Each row was made from one small tree. The marks that hang from a mark follow it in brackets, in alphabetical order. Every link used is in the known rows. Write each row's tree.
Known rows:
tesu{dipeb{fudisiv mari sofi zetug}}: [1.36 -0.21 1.22 3.47 5.77 3.64 3.22 0.01 -1.69 1.66 -1.00 -1.05 -2.76 1.42 2.38 0.37 -0.97]
zetug{dipeb{fimoso tesu}}: [1.04 -0.74 0.82 1.11 -0.53 1.08 1.41 3.05 -2.25 4.00 0.13 -1.88 1.07 -0.41 -1.71 -2.38 -1.18]
dipeb{sofi}: [0.75 0.46 -0.16 1.27 1.50 0.46 1.05 -0.29 0.16 0.67 -0.54 -1.63 -1.04 -0.33 -1.38 -0.02 0.66]
tesu{dipeb}: [1.08 -0.05 -0.87 -0.34 0.48 0.39 0.95 1.08 -1.49 -1.06 -0.05 0.98 -0.17 0.63 2.00 0.88 -0.86]
dipeb{fudisiv mari}: [-0.42 -0.60 0.29 0.90 3.44 2.79 0.65 -0.43 0.31 2.05 0.38 0.27 -0.20 0.49 1.33 -0.38 -0.01]
tesu{dipeb{fimoso mari}}: [0.42 -0.74 2.17 0.47 1.12 2.81 0.72 0.45 -2.13 1.73 0.98 -0.11 0.57 0.43 1.74 -0.97 -1.66]
tesu{dipeb{fimoso zetug}}: [0.89 0.39 2.32 2.37 -0.05 1.51 0.99 1.40 -2.13 0.26 -1.04 -0.58 -0.90 0.90 0.30 -0.34 -2.39]
dipeb{fimoso sofi{golun} tesu zetug}: [1.34 -1.14 3.37 4.58 0.80 1.83 0.98 1.64 -4.04 3.49 -1.04 -4.24 -1.61 0.64 -2.05 -2.30 0.99]
sofi{dipeb golun}: [1.06 -1.38 -1.52 0.61 -3.44 1.54 0.84 3.28 -3.10 1.24 0.16 -1.65 -1.55 0.41 -2.15 2.12 1.46]
golun{sofi{dipeb{tesu}}}: [0.56 -0.60 1.19 1.50 -0.88 -0.70 1.85 1.49 -2.16 0.70 -0.84 -1.09 0.25 0.62 0.04 -0.73 -0.47]
golun{sofi{dipeb}}: [1.12 0.19 -0.05 1.58 -2.34 0.06 1.39 0.88 -0.32 0.23 -1.55 -1.30 -0.83 0.40 -1.52 0.81 -0.62]
zetug{dipeb{mari}}: [0.92 -1.74 -0.27 0.21 0.48 2.32 0.86 0.57 -1.15 3.41 0.79 -1.43 -0.13 0.21 0.79 -0.30 -0.74]
zetug{dipeb{fimoso sofi}}: [2.42 0.31 -0.57 2.43 -0.25 2.24 1.76 2.17 -0.32 4.18 -1.19 -3.68 -1.22 -0.88 -4.54 -0.83 -0.72]
golun{sofi{dipeb{fimoso mari zetug}}}: [0.10 -0.54 4.68 4.36 -1.38 2.67 1.27 0.14 -1.73 2.72 -1.53 -3.00 -0.89 0.92 -1.40 -1.13 -2.23]
sofi{dipeb{fudisiv zetug} golun}: [1.40 -0.81 -0.81 3.38 -1.27 2.92 1.97 3.75 -2.85 1.87 -1.35 -1.86 -3.31 1.22 -2.26 2.41 0.70]
sofi{golun}: [1.13 -1.32 -0.83 0.85 -1.63 1.03 -0.62 1.16 -1.91 0.91 -0.10 -1.12 -1.18 0.62 -0.64 0.64 1.73]
zetug{dipeb{fimoso sofi{golun} tesu}}: [2.95 -1.75 -0.14 3.19 -0.57 2.50 1.77 3.78 -3.83 5.67 -0.62 -4.75 -1.25 0.02 -3.56 -1.85 1.12]
golun{sofi{dipeb{fimoso}}}: [1.08 0.72 1.34 2.63 -3.15 1.19 1.15 1.79 -0.44 1.49 -1.71 -2.05 -0.42 -0.02 -3.64 -0.43 -1.45]
dipeb{fimoso fudisiv mari}: [-0.24 -0.10 1.79 1.81 2.35 3.95 0.56 0.41 0.30 3.40 0.11 -0.44 0.14 0.17 -0.80 -1.49 -0.89]
mari{dipeb}: [0.50 -0.07 -0.07 0.66 -1.52 -0.49 0.07 1.44 0.90 -1.27 -0.82 -0.59 -0.27 0.84 0.98 0.09 0.07]

Write each row's tree:
[-0.15 -0.24 4.38 3.14 -0.55 0.00 0.58 2.28 -1.34 0.57 -1.33 -2.03 0.56 1.15 0.73 -2.79 -1.13]
mari{dipeb{fimoso tesu zetug}}
[0.09 0.49 0.06 2.54 0.27 2.02 2.67 2.48 -0.93 1.16 -1.22 -0.75 -2.06 0.52 -1.66 1.84 -1.02]
sofi{dipeb{fudisiv zetug}}
[-0.13 -0.76 2.98 2.30 0.36 -1.03 0.88 1.64 -1.30 -0.78 -1.11 -1.14 0.06 1.54 2.98 -1.57 -0.37]
mari{dipeb{tesu zetug}}
[0.37 0.28 2.47 1.88 2.02 0.72 1.49 0.73 -1.52 2.77 -0.25 -2.32 0.67 -0.52 -1.87 -2.85 -0.01]
dipeb{fimoso sofi tesu}
[-0.69 -0.32 4.49 2.68 0.72 0.35 0.63 0.73 -2.40 1.86 -0.48 -1.35 0.64 0.37 -0.15 -2.86 -1.32]
dipeb{fimoso tesu zetug}
[1.81 1.54 -0.04 3.49 1.21 2.41 1.66 2.68 2.15 1.60 -2.48 -2.49 -1.54 0.34 -3.12 -0.91 0.03]
mari{dipeb{fimoso fudisiv sofi}}
[-0.42 -0.95 5.83 3.68 3.83 2.18 1.59 -0.66 -2.72 3.80 0.03 -3.30 0.14 0.27 0.38 -3.45 -0.72]
dipeb{fimoso mari sofi tesu zetug}
[-0.40 -1.45 2.69 0.95 4.30 0.99 1.63 -1.13 -2.06 2.57 1.19 -1.81 0.58 0.04 1.94 -2.20 0.87]
dipeb{mari sofi tesu}
[-1.11 -1.98 2.27 -0.43 0.93 1.04 2.03 1.29 -3.38 2.25 2.10 -0.65 1.31 0.14 1.88 -0.59 -0.19]
sofi{dipeb{mari tesu}}
[1.21 -0.86 -0.01 1.47 -4.34 2.63 0.57 3.98 -3.11 2.65 0.00 -2.51 -1.09 -0.03 -4.33 0.87 0.63]
sofi{dipeb{fimoso} golun}
[2.30 -0.30 2.00 5.33 -1.96 2.03 0.56 2.75 -1.39 1.62 -2.71 -4.93 -3.02 1.26 -2.61 -0.63 0.94]
mari{dipeb{fimoso sofi{golun} zetug}}
[-0.84 -0.81 2.99 1.60 3.75 3.07 1.14 0.69 -1.34 3.95 0.92 -0.39 1.35 0.35 0.69 -3.09 -0.67]
dipeb{fimoso fudisiv mari tesu}
[3.01 -0.90 -1.85 1.64 0.45 1.76 1.34 1.98 -3.16 0.58 -0.64 -1.74 -2.77 0.95 0.08 1.30 1.50]
tesu{dipeb{sofi{golun}}}
[1.55 -1.61 0.15 1.77 1.30 0.66 0.80 1.16 -3.40 2.19 -0.01 -2.78 -1.07 0.45 -0.42 -1.01 2.59]
dipeb{sofi{golun} tesu}
[0.38 -2.51 1.02 -0.01 1.84 1.45 1.32 0.93 -2.85 3.99 1.46 -1.42 1.14 0.31 2.30 -1.70 -0.52]
zetug{dipeb{mari tesu}}
[0.65 -2.09 -0.12 0.34 -2.09 0.66 1.41 3.58 -4.61 1.89 0.88 -1.55 -0.25 0.50 -0.57 0.65 1.64]
sofi{dipeb{tesu} golun}
[1.68 -0.97 0.84 4.52 3.63 2.14 2.14 1.76 -3.24 2.82 -1.52 -2.96 -2.91 1.36 -0.55 -0.81 1.83]
dipeb{fudisiv sofi{golun} tesu zetug}
[1.92 -1.11 1.54 3.35 -0.90 1.27 0.75 3.38 -2.36 2.20 -1.17 -4.01 -0.79 0.84 -1.51 -2.20 1.87]
mari{dipeb{fimoso sofi{golun} tesu}}
[2.26 0.26 -0.45 3.18 2.92 2.96 3.28 3.34 -0.97 5.61 -1.23 -3.03 -0.84 -0.40 -3.47 -2.17 -0.54]
zetug{dipeb{fimoso fudisiv sofi tesu}}
[3.93 -0.90 -4.00 3.23 0.95 3.72 2.12 3.39 -1.32 4.42 -1.95 -3.57 -3.57 0.48 -3.64 1.18 1.71]
zetug{dipeb{fudisiv sofi{golun}}}
[0.64 1.04 1.92 4.14 -0.03 2.22 0.93 2.52 1.13 0.77 -2.82 -1.68 -1.49 1.17 -1.27 -0.97 -1.35]
mari{dipeb{fimoso fudisiv zetug}}
[-0.91 -1.24 2.79 1.54 -0.09 1.96 1.68 0.53 -2.35 1.63 0.61 -1.53 -0.85 0.56 0.65 0.90 -1.18]
sofi{dipeb{mari zetug}}
[0.50 0.35 3.37 4.87 4.27 4.37 1.84 -0.40 -0.18 4.12 -1.41 -2.84 -1.96 0.39 -1.78 -1.77 -0.86]
dipeb{fimoso fudisiv mari sofi zetug}
[-0.28 0.20 2.78 3.22 0.79 2.28 3.14 3.52 -2.42 2.98 -0.77 -1.51 -0.53 0.33 -2.28 -0.87 -1.56]
sofi{dipeb{fimoso fudisiv tesu zetug}}
[1.16 -0.67 -0.04 2.06 1.40 4.72 1.50 2.16 -0.14 5.54 -0.26 -1.69 -0.51 0.07 -1.92 -1.17 -1.48]
zetug{dipeb{fimoso fudisiv mari}}
[2.71 0.98 -1.67 3.38 1.55 3.82 2.67 3.05 0.60 4.97 -1.85 -3.20 -2.03 -0.59 -5.08 -0.57 -0.75]
zetug{dipeb{fimoso fudisiv sofi}}
